Each row was made from one walk, in order. Every step used is in the known rows, and no mark comes twice. Write each row's walk.
Known rows:
simuk/fovag/luri: [-0.74 -2.90 -3.54 -0.29  3.73 -0.67 -0.69  1.38  0.61 -1.89 -2.07  0.55
  0.06  0.81  3.15 -2.14  0.55 -1.35  3.63]
luri/fovag/nitaz/sukise: [-0.32 -1.37 -2.12  0.47  1.33 -2.29 -0.68  1.60  1.76 -2.16  0.97  0.49
  1.24  1.39  0.88 -2.59  0.18  0.19  4.05]
fovag/nitaz/sukise: [ 0.22 -0.51 -0.94 -0.65  1.04 -2.16  0.40  1.45  1.23 -2.61  0.67 -0.06
  0.37 -0.34  1.40 -1.39 -0.23  0.24  3.94]
fovag/nemu/simuk/sukise: [ 0.75 -3.62 -0.95  1.16  3.01  0.22 -0.20  1.15  0.19 -1.95 -2.21  0.81
 -1.36  1.19 -0.32 -3.16 -1.15 -0.27  5.57]
nemu/simuk/fovag: [ 0.44 -3.30 -0.13  3.02  1.95 -0.32 -2.09  1.72 -0.08 -1.16 -0.32  1.80
 -1.05  1.50  1.12 -1.97 -0.47 -2.30  4.27]
luri/fovag/nemu/simuk/nitaz: [-0.19 -4.05 -2.95  1.48  3.21 -1.17  1.67  1.41 -0.03 -1.02 -1.07  0.98
  0.62  3.02 -0.92 -4.86 -1.34 -0.15  5.34]
nemu/simuk/fovag/nitaz/sukise: [-0.25 -1.86 -2.53  1.51  1.06 -1.28 -1.64  1.01 -0.22 -2.28  2.11  1.90
  0.14  0.85  1.35 -1.63 -0.79 -1.13  4.19]
fovag/luri: [-0.42 -2.13 -2.57 -0.60  2.82 -1.06  1.17  1.77  1.17 -2.18 -2.76 -0.30
 -0.82 -0.02  1.36 -2.40  1.50 -0.73  3.14]
luri/fovag/nitaz/simuk/sukise: [ 1.68 -1.82  4.17  2.74  2.82 -1.17 -0.55  1.22  1.76 -0.70 -0.84  1.05
  0.53  2.61  0.89 -2.91 -1.63 -1.76  4.31]
sukise/fovag/nitaz/luri: [ 0.84 -1.69  1.14  1.83  0.01 -2.00  1.11  1.95  0.50 -3.50 -0.95 -0.30
  0.83  0.63  1.92 -2.26  1.05  0.89  2.93]
nitaz/fovag/nemu/simuk/sukise: [ 1.46 -3.22 -0.88  2.19  3.36 -0.64 -0.65  1.12 -0.98 -1.83 -2.17  0.65
 -0.95  0.70  0.17 -2.73 -1.88  0.10  5.74]
sukise/fovag/nemu/simuk/nitaz: [ 0.03 -3.29 -2.59  3.65  3.17 -1.80  3.12  1.58 -1.47 -1.27 -1.85  0.02
  0.49  1.75 -1.16 -4.22 -1.75  0.29  4.94]
simuk/fovag: [ 0.57 -2.76  0.01  1.13  2.78 -0.88 -2.01  1.78  0.65 -1.34 -0.97  0.67
 -0.18  1.16  2.41 -1.62 -0.98 -1.32  4.32]
nemu/simuk/sukise: [ 0.69 -2.46 -0.70  1.90  1.81  0.11 -0.63  0.98  0.34 -1.40 -1.43  1.20
 -1.87  1.60 -0.40 -2.04  0.40 -1.33  4.53]
luri/fovag: [ 0.42 -2.80  0.30  1.54  2.09 -1.27 -1.20  2.26  1.72 -1.26 -1.33  0.31
 -0.04  1.96  0.63 -2.86  0.72 -0.83  4.15]
luri/fovag/nitaz/simuk: [ 1.67 -1.63  5.19  3.12  1.67 -1.90  0.15  2.21  1.89 -0.85 -0.66  0.71
  0.55  1.76  0.69 -2.94 -1.37 -1.89  3.59]
fovag/nemu: [ 0.75 -3.05  0.96 -0.09  2.72 -1.00  0.64  2.26  1.11 -2.32 -2.35 -0.65
 -0.53  0.02  0.92 -2.83 -1.34  0.20  5.09]
nitaz/sukise/fovag/nemu: [-0.25 -2.55 -3.73  2.24  2.87 -2.31  0.42  2.36  0.58 -3.12 -1.14 -0.67
  1.06 -0.77  0.26 -2.34 -1.53  1.37  5.63]

Write each row's walk:
[ 0.30 -4.38 -0.32  2.60  2.24 -0.44 -0.80  2.13  0.83 -1.60 -1.32  1.03
 -0.47  1.81 -0.94 -4.33 -0.18 -0.59  5.18]  luri/fovag/nemu/simuk
[ 0.53 -3.07 -1.08  2.30  4.28 -0.95  0.19  1.51 -0.09 -1.75 -3.05 -0.76
  0.50  1.12  0.52 -3.28 -1.61  0.90  5.62]  simuk/sukise/fovag/nemu
[ 0.29 -4.46 -1.43  1.85  3.25  0.07 -1.38  1.20  0.59 -1.60 -2.01  1.41
 -0.38  2.77 -0.59 -4.20 -0.63 -0.40  5.78]  luri/fovag/nemu/simuk/sukise
[ 0.60 -3.68  0.30  4.61  2.32 -1.09  0.56  2.38 -0.72 -1.98 -2.09  0.09
 -0.59  0.55 -0.93 -3.74 -0.73 -0.08  4.70]  sukise/fovag/nemu/simuk
[ 0.35 -2.08 -3.59 -1.63  1.18 -1.61  2.58  1.49  1.09 -3.19 -1.21  0.19
  0.43  1.09  1.78 -1.69  0.28  0.51  4.03]  simuk/nitaz/luri
[ 0.82 -3.57  0.46  1.94  1.89 -0.44  0.43  2.10  0.18 -2.05 -1.62  0.47
 -1.47  0.41 -0.63 -3.17 -0.75 -0.51  4.96]  fovag/nemu/simuk
[ 0.29 -4.23 -1.52 -0.48  1.63 -0.91 -0.60  2.47  2.34 -3.84 -2.19  0.41
  1.01  1.08  1.76 -3.34  0.17  0.99  5.10]  nitaz/luri/fovag/nemu
[ 1.66 -2.54  3.14  3.66  2.85 -1.15 -1.52  2.28  1.38 -0.97 -1.05  1.21
 -0.23  0.57  1.99 -1.21 -2.58 -2.78  4.56]  nitaz/simuk/fovag
[-0.26 -3.45 -4.86  1.23  0.72 -1.16  1.06  1.45  0.96 -2.55 -0.27  1.81
  0.51  3.15  0.10 -3.09  1.15 -0.38  4.11]  nemu/simuk/nitaz/luri/fovag
[ 0.61 -2.33  0.88 -0.81  0.65 -0.99 -1.11  1.41  0.80 -3.30  0.37  0.93
  0.93  1.22  4.04 -1.57 -0.23 -0.01  3.48]  simuk/fovag/nitaz/luri
[-1.06 -3.45 -7.45  0.91  2.91 -1.87  1.17  1.32  0.51 -2.11  0.18  1.33
  1.34  1.98 -1.20 -3.82 -1.32  0.40  6.04]  luri/fovag/nemu/simuk/nitaz/sukise
[ 0.26 -4.84 -2.08  1.61  0.69 -0.17 -0.85  2.31  1.42 -3.74 -1.54  1.50
 -0.05  1.51  0.26 -3.67  0.79  0.15  5.02]  nitaz/luri/fovag/nemu/simuk
[ 0.80 -1.12  3.20  2.91  1.44 -2.21  1.03  1.77 -0.32 -1.43 -1.13 -0.84
  0.40  1.02  0.86 -2.86  0.00  0.09  3.00]  sukise/fovag/nitaz
[-0.81 -2.23 -6.58  1.31  3.78 -2.93  2.70  1.53 -0.16 -2.50 -0.83 -0.70
  2.18  0.29  0.04 -2.87 -2.42  1.76  5.89]  simuk/nitaz/sukise/fovag/nemu
[-0.79 -2.32 -3.12  2.55  3.05 -1.70  1.52  1.95  0.25 -2.11 -3.13 -0.72
  0.15  0.19  1.00 -2.82  1.61 -0.36  3.02]  sukise/fovag/luri
[ 0.45 -3.81  0.33  0.07  3.89 -0.65 -1.51  1.99  0.57 -1.80 -1.37  0.30
  0.47  0.69  2.52 -2.75 -2.25 -0.31  5.48]  simuk/fovag/nemu
[ 0.28 -2.22 -2.54  1.26  1.80 -1.23  2.30  1.20 -0.33 -0.97 -0.69  0.82
 -0.87  1.90 -0.63 -2.66 -0.30 -1.12  4.03]  nemu/simuk/nitaz
[ 2.07 -1.82  2.65  2.64  2.91 -0.64 -0.08  1.71  1.72 -1.12 -2.22  0.66
 -0.90  0.67  0.50 -1.30 -1.76 -1.92  4.90]  nitaz/simuk/sukise
[ 0.32 -3.24 -1.92  0.49  2.75 -1.10  2.88  1.27 -0.51 -1.53 -1.33  0.42
 -0.33  1.41 -0.50 -3.74 -1.73 -0.06  5.18]  fovag/nemu/simuk/nitaz
[ 0.31 -4.88 -3.16  0.65  1.98  0.42 -1.23  1.37  1.21 -3.54 -1.65  1.88
  0.10  2.40  0.56 -3.71  0.34  0.32  5.65]  nitaz/luri/fovag/nemu/simuk/sukise
[-0.01 -3.79 -4.36  2.73  1.55 -1.49  3.01  1.72 -0.82 -3.37 -1.50  0.43
  0.86  1.47 -0.02 -3.63 -0.65  1.13  4.96]  sukise/fovag/nemu/simuk/nitaz/luri
[ 0.64 -1.80  1.15  4.32  1.54 -0.93  0.42  0.67 -1.23 -1.06 -0.77  0.64
 -0.46  2.07 -0.42 -3.10  0.34 -0.55  3.74]  nemu/simuk/sukise/fovag/nitaz
[ 1.05 -1.77 -2.49  2.85  2.05 -2.09  1.67  1.09 -1.27 -0.90 -0.49  0.68
 -0.46  1.44 -0.19 -2.19 -1.03 -0.80  4.12]  nemu/simuk/nitaz/fovag
[ 1.00 -2.21 -1.29 -0.27  4.06 -2.57  2.48  1.35 -0.68 -1.32 -1.83 -0.85
  1.00  0.59  1.23 -2.88 -2.90  1.22  5.21]  simuk/nitaz/fovag/nemu
[-0.88 -3.51 -3.81  1.65  2.88 -0.11 -0.81  1.27 -0.16 -1.73 -1.40  1.62
 -0.86  1.27  1.56 -2.53  0.95 -2.16  3.45]  nemu/simuk/fovag/luri
